What can hang from each mark:
miteb: lizore
vosir: beresal miteb temok
vusuk: miteb temok
beresal: bosug
lizore: gevon
gevon: bipe lizore muzir
muzir: gufes miteb
vakup: laviso temok
gufes: lizore
laviso: bosug
temok: vusuk

Known rows, with every way that one mark hangs from another:
(gufes (lizore (gevon (muzir miteb)))): [-1.16 -1.37 -0.05 -0.95 -0.99  1.51 -1.57  0.50 -0.71  0.46  1.06  2.29
  1.42  1.75 -2.45 -1.15 -0.08  0.24  0.36 -0.91  1.76  1.09 -0.22  0.12]
(gufes lizore): [-0.10 -1.07 -0.84  0.33  0.24  0.96  0.21  0.02 -0.86  0.92 -0.38  0.62
  0.68  1.00 -0.43 -1.01  0.32  0.70  0.02 -0.47  0.97  0.19  1.14 -0.94]
(muzir miteb): [-0.51  0.57  0.21  0.19  0.47  0.84 -0.38 -0.26 -0.90  0.65  0.85  1.11
 -0.42 -0.29 -0.26 -0.63  0.54 -0.83 -0.24  0.77  0.26  0.99 -0.59  1.03]
(lizore (gevon bipe muzir)): [ 1.71 -0.82  0.73 -1.41 -1.35  0.09 -1.80  1.08  1.21  0.44  0.91  0.74
  1.65  1.10 -1.94  1.70 -0.91 -0.26  1.16 -2.10 -0.85  0.01 -0.89  1.93]
(vakup laviso (temok vusuk)): [-1.62  0.26  1.02  0.53  1.11 -0.23 -0.93  1.27  0.96  1.93 -0.41 -0.02
  0.31  0.20  3.00  0.21 -1.40 -0.19 -0.15 -0.32  3.20  0.50  2.20 -0.23]
(vusuk (miteb lizore)): [ 0.94 -0.55 -0.43  0.25 -0.69  0.93  0.29  2.30  1.40 -0.78  1.29 -0.52
  0.90 -2.03  0.65  0.91  0.81  1.76 -0.70 -1.45  0.14  0.42 -0.46  0.19]
(vusuk (miteb (lizore (gevon muzir))) temok): [ 0.68 -1.07  1.12 -0.72 -3.06  0.44 -1.81  4.54  3.44 -3.26  2.11 -0.05
  2.26 -1.98 -1.58  2.78 -1.32  2.63  0.20 -3.21  1.05 -0.74 -1.73  1.14]
(lizore (gevon bipe (muzir gufes miteb))): [ 1.20  1.64  0.15 -0.03 -0.55  1.12 -2.06  0.61  0.85  0.58  1.83  2.61
  1.43  0.63 -1.78  0.66 -0.23 -0.47 -0.07 -1.53 -1.19  2.07 -2.27  3.31]
(gufes (lizore gevon)): [-0.34 -1.90 -0.28  0.50 -1.09  0.85 -1.18  1.45  0.06  0.43 -0.14  0.75
  1.49  1.46 -0.27 -1.20 -0.81  0.77  0.40 -1.54  1.62 -0.27  0.58 -1.24]
(muzir gufes (miteb (lizore gevon))): [-0.75  0.92 -0.57  2.28 -1.37  0.78 -0.77  1.74  1.01 -0.64  2.66  1.27
  1.65 -1.08  0.98 -0.66 -0.18  0.02 -2.07 -0.25  0.98  2.01 -2.73  0.81]
(vosir (beresal bosug)): [ 0.02 -0.17  0.70  0.28  0.19 -0.84 -0.16 -1.31  0.63 -1.37  1.24  1.49
 -1.51  0.36  0.22 -0.08  0.93 -0.81 -0.64 -0.16  3.12  1.57  0.26  1.18]
(miteb (lizore gevon)): [-0.30 -1.62 -0.19  0.87 -2.03 -0.30 -0.41  2.21  1.59 -0.84  1.77 -0.63
  2.03 -0.50  0.54  0.28 -0.76  0.44 -0.93 -0.95  1.38 -0.05 -1.34 -0.48]
(muzir gufes): [ 0.07  2.03 -0.63  1.39  0.06  0.20  0.23 -0.13  0.41 -0.50  0.08  0.75
  0.31 -0.35  0.72 -0.43 -0.06  0.44 -1.22 -0.16 -0.85  1.07 -0.91  0.46]
(miteb (lizore (gevon bipe muzir))): [ 1.37 -1.89 -0.23 -0.89 -1.89 -0.08 -0.91  1.77  1.97  0.15  2.26 -0.40
  2.97  0.29 -1.34  2.25 -0.73  0.22 -0.26 -1.82  0.06  0.06 -1.57  1.72]
(vusuk (miteb (lizore (gevon bipe))) temok): [ 3.61 -1.16  1.22  0.82 -2.32  0.80 -2.03  5.57  3.71 -1.18  1.61 -0.24
  1.84 -2.26 -0.24  2.58 -1.05  1.86  0.91 -3.61  0.27 -1.17 -1.29  2.37]
(lizore (gevon bipe (muzir miteb))): [ 1.16 -0.45  0.92 -1.52 -0.80  0.85 -2.08  1.07  0.42  0.97  1.54  1.73
  1.06  0.99 -2.40  0.69 -0.11 -0.96  1.13 -1.28 -0.27  1.09 -1.43  2.87]
(temok (vusuk (miteb lizore))): [-0.57 -0.83  0.07  0.42  0.22  0.00  0.43  3.68  1.88  0.33  1.08 -0.60
  0.50 -2.42  2.32  0.92  1.11  2.43 -0.30 -2.79  0.80  1.05 -0.13 -0.59]
(vakup (laviso bosug) (temok (vusuk (miteb lizore)))): [-0.25  1.29  0.95  0.77  0.16  0.46 -1.59  2.76  1.53  1.62 -0.52 -0.62
  1.38 -0.59  4.52  1.41 -1.92  0.81 -1.13 -2.51  3.87  0.81  1.49 -1.31]
(vakup (temok vusuk)): [-0.55  0.17 -0.36  0.08  0.18 -1.39 -0.90  0.94  0.36  1.71 -0.60 -0.45
 -0.30  0.01  1.85  0.45 -0.88 -0.08 -0.18 -0.33  2.07  0.42  0.90 -2.67]
(vosir beresal miteb temok): [ 0.44 -0.98  0.14 -0.30  1.75 -1.28 -0.51 -1.83 -0.77 -0.20  0.16  2.87
  0.28  0.78 -0.74  0.98  0.21 -2.35 -1.37  2.29  1.79  0.03  0.58 -0.30]
(gevon bipe lizore (muzir gufes)): [ 0.50  1.09 -1.51 -0.38 -1.31  0.76 -0.13  0.42  0.95 -0.31  0.97  1.50
  2.36  0.24 -0.42  1.77  0.18 -0.35 -1.58  0.15 -1.46  0.80 -1.12  3.05]
(vosir (beresal bosug) (miteb (lizore gevon)) (temok vusuk)): [-1.31 -3.01  0.11  0.62  0.55 -2.44 -1.07  0.89  1.34 -0.29  2.65  2.90
  0.57 -0.10  2.44  1.24  0.40 -1.14 -1.60  0.32  5.23  2.43 -0.02 -1.21]
(vakup (laviso bosug) (temok vusuk)): [-0.98  1.91  1.45  0.35  0.99 -0.41 -1.86  0.22  0.07  2.60 -1.74 -0.04
  0.54  1.61  3.98  0.79 -2.64 -1.12 -0.60 -1.02  3.75  0.52  1.86 -1.53]
(vosir miteb): [ 0.21 -1.33  0.61 -0.20  0.91  0.81  0.32 -0.88 -0.14 -0.10 -0.03  1.75
 -0.08  0.13  0.75 -0.10  0.38 -0.67 -0.78  1.12 -0.85  0.27 -0.10  0.82]
(vusuk (miteb (lizore gevon)) temok): [ 1.30 -1.11  1.11  1.04 -2.66  0.45 -1.74  5.22  3.24 -2.76  1.50 -0.38
  1.71 -2.61 -0.06  1.91 -1.21  2.41  0.10 -2.88  1.34 -1.11 -1.17  0.54]
(vosir (miteb lizore)): [ 0.10 -2.16  0.07  0.57  0.43  0.72  1.26 -0.26  0.70 -0.50  1.48  0.89
  0.99 -1.02  1.50  0.55  0.43 -0.29 -2.32  1.31 -0.02  0.46 -0.69  0.56]

Rows:
[ 1.42 -2.02 -0.09 -1.28 -1.27  1.00 -1.60  1.22  0.54  1.26  0.51  1.19
  2.40  2.08 -2.36  0.38 -0.75  0.45  1.17 -2.60  0.30  0.12  0.23  0.97] -> (gufes (lizore (gevon bipe muzir)))
[ 1.63  0.51 -1.37 -0.20  0.25  1.51 -0.11 -0.38  0.10  1.44  0.44  1.92
  1.67  1.32 -1.81  0.53  0.40  0.89 -0.69 -1.64 -1.01  1.42 -0.08  1.94] -> (gevon bipe (muzir (gufes lizore)))
[-0.53 -0.84 -0.88  0.16  0.67 -2.18 -0.58  1.94  1.35 -0.22  2.09  1.31
 -0.33 -1.70  1.57  1.76  1.59  0.87 -0.66 -1.39  4.81  2.39  0.68 -1.32] -> (vosir (beresal bosug) (temok (vusuk (miteb lizore))))
[ 0.99 -1.55  0.03 -1.18 -0.55  1.67 -1.88  0.72 -0.33  2.00  1.15  2.36
  1.73  1.82 -2.85 -0.22  0.00 -0.28  1.03 -1.85  0.66  1.14 -0.29  1.82] -> (gufes (lizore (gevon bipe (muzir miteb))))
[-0.68  0.80 -0.81  1.99 -0.37  1.96 -1.47  0.88 -0.34  0.56  0.82  2.73
  1.23  0.68 -0.17 -2.32  0.05  0.40 -0.66 -0.84  1.16  1.89 -0.69  0.11] -> (muzir (gufes (lizore gevon)) miteb)
[-0.58  0.73 -1.44 -0.02 -0.36  1.08  0.23 -0.90 -0.50 -0.15  0.21  1.84
  1.35  1.00 -1.44 -0.24  0.00  1.26 -1.44 -0.87  0.09  1.60 -0.13  0.06] -> (gevon (muzir (gufes lizore)))
[-1.26  1.72  0.31  0.10 -1.17  0.75 -1.58  0.25  0.45 -1.03  1.50  2.52
  0.98  0.30 -1.37 -0.29 -0.28 -0.07 -0.74 -0.65 -0.14  2.13 -2.34  1.63] -> (lizore (gevon (muzir gufes miteb)))
[-0.50 -1.56 -0.28  0.40 -0.50 -2.25 -2.08  3.55  2.22 -0.70  2.33  1.48
  0.62 -1.13  1.72  1.54  0.71  0.87 -0.12 -2.41  5.36  1.96  0.35 -1.66] -> (vosir (beresal bosug) (temok (vusuk (miteb (lizore gevon)))))
[ 0.24  1.54 -1.54 -0.20 -0.90  1.62 -0.36  0.12 -0.05  0.18  1.71  2.60
  1.75 -0.03 -1.00  1.00  0.78 -1.07 -1.78  1.00 -1.20  1.80 -1.75  4.01] -> (gevon bipe lizore (muzir gufes miteb))
[ 0.35  2.12  0.87  0.68 -0.05  0.50 -1.99 -0.76 -0.37  1.32 -1.58 -0.14
  0.88  1.94  2.42  0.56 -3.15 -1.68 -0.90  0.43  2.90 -0.34  1.63 -0.86] -> (vakup (laviso bosug) temok)
[ 1.30 -0.53 -0.51 -1.08 -0.16  0.84 -0.02  0.03  0.19  1.11  2.90  0.77
  1.33 -0.38 -1.70  1.56  0.84 -0.77 -1.12  0.07 -0.17  1.56 -1.77  2.93] -> (gevon bipe (muzir (miteb lizore)))
[ 1.19 -1.75  0.90 -1.30 -1.02  0.33 -1.48  4.93  3.23  0.95  1.89 -0.05
  2.22 -1.36  0.25  2.44  0.39  2.30  0.99 -4.72  0.13  1.11 -1.01  1.39] -> (temok (vusuk (miteb (lizore (gevon bipe muzir)))))
[ 0.17  0.04 -1.00 -0.31  0.35 -2.40 -0.99 -1.56 -0.51 -0.58  1.13  1.81
 -0.96  0.88 -0.82  0.80  0.37 -1.66 -0.29  1.38  4.02  1.44  0.88 -0.71] -> (vosir (beresal bosug) temok)
[-2.23  1.69 -1.48 -0.07 -1.18  1.16 -0.07 -0.39 -0.38 -1.14  1.73  2.71
  1.37 -0.26 -0.60  0.00  0.64 -0.71 -2.32  1.53 -0.12  1.73 -1.71  2.12] -> (gevon lizore (muzir gufes miteb))
[ 1.61  0.67 -0.77  2.28 -0.83  1.11 -1.05  2.23  1.41  0.95  2.69  1.50
  2.11 -0.98  0.60  0.10  0.06 -0.43 -1.57 -0.87 -0.18  2.03 -2.69  2.45] -> (muzir gufes (miteb (lizore (gevon bipe))))
[ 1.34  1.20 -1.20 -0.11  0.75  2.22 -0.22 -0.77 -0.86  1.89  1.10  3.00
  1.16  1.29 -2.09 -0.30  1.01 -0.09 -0.83 -0.81 -0.65  2.47 -0.85  2.65] -> (gevon bipe (muzir (gufes lizore) miteb))
[ 0.09 -0.19 -0.59 -1.53 -0.93  1.28 -0.65  0.22 -0.40  0.76  1.67  1.67
  1.64  0.33 -1.69  1.25  0.84 -1.52 -0.77  1.15 -0.16  0.73 -0.82  3.30] -> (gevon bipe lizore (muzir miteb))
[-0.42  1.73 -1.23  2.10 -0.04  1.10  0.76  0.13  0.10 -0.08  2.38  1.25
  0.75 -1.49  0.88 -0.39  0.80 -0.27 -2.74  0.87  0.48  2.35 -2.11  1.29] -> (muzir gufes (miteb lizore))
[ 1.48 -0.31  0.60  0.71 -1.42  0.56 -0.40  3.66  2.57 -2.22  1.27 -0.55
  0.65 -2.98 -0.07  2.01 -0.20  2.37 -0.59 -1.97  0.84 -0.67 -0.76  1.11] -> (vusuk (miteb lizore) temok)
[-0.26  0.00 -0.03 -0.34  1.40 -2.16 -1.45  1.44  0.60  0.05  0.78  2.17
 -1.32 -0.68  1.06  1.20  1.49  0.45  0.66 -1.59  4.19  2.30  1.87 -1.25] -> (vosir (beresal bosug) (temok (vusuk miteb)))
[ 1.07  0.09  0.22  0.07 -1.09  0.49 -1.25  4.56  3.49  0.43  2.07  0.99
  2.59 -1.61  1.08  2.27  0.33  2.67 -0.27 -4.96 -0.80  2.04 -1.76  1.82] -> (temok (vusuk (miteb (lizore (gevon bipe (muzir gufes))))))
[-1.09 -1.99 -0.08  0.35  1.89 -2.13  0.31 -0.07  0.28  0.75  1.65  2.11
  1.12 -0.56  1.40  1.65  0.65 -1.55 -2.47  1.04  3.36  0.95 -0.03 -1.18] -> (vosir beresal (miteb lizore) (temok vusuk))
[ 2.13  0.06 -0.88  1.75 -0.52  1.31 -1.46  1.61  0.76  1.45  0.08  1.70
  2.07  1.21 -0.08 -0.63 -0.53  0.75  0.07 -2.38 -0.19  0.85 -0.04  0.90] -> (muzir (gufes (lizore (gevon bipe))))
[ 1.75  0.64 -0.65  1.79  0.02  2.22 -1.84  1.39  0.02  2.07  0.86  2.86
  1.41  0.90 -0.38 -1.46  0.13  0.03 -0.09 -1.59  0.11  1.89 -0.66  1.74] -> (muzir (gufes (lizore (gevon bipe))) miteb)
[ 1.89 -2.72  0.24 -1.28 -0.21 -1.15 -1.62  0.03  1.23  0.04  2.65  2.47
  3.13  1.00 -2.07  3.14 -0.66 -2.39 -1.68  0.32  1.82  0.33 -1.27  1.41] -> (vosir beresal (miteb (lizore (gevon bipe muzir))) temok)
[ 1.19  1.38 -1.11  0.25 -0.16  1.11  0.39 -0.09  0.63  0.65  3.04  1.67
  1.50 -0.62 -1.16  1.30  0.88 -0.53 -2.15 -0.07 -0.88  2.83 -2.52  3.60] -> (gevon bipe (muzir gufes (miteb lizore)))
[-0.97 -1.41  0.32 -0.34  2.33 -2.28 -0.48 -1.35 -0.24  0.48  1.00  3.62
 -1.55  0.47  1.70  0.96  1.19 -1.56 -0.71  1.05  3.85  2.41  1.23 -0.73] -> (vosir (beresal bosug) miteb (temok vusuk))
[-0.82 -1.97 -0.24 -1.21 -1.61  0.75 -1.28  0.89  0.15 -0.18  0.43  1.14
  2.01  1.85 -2.08 -0.53 -0.79  1.05  0.38 -1.71  1.37  0.00  0.26 -0.62] -> (gufes (lizore (gevon muzir)))
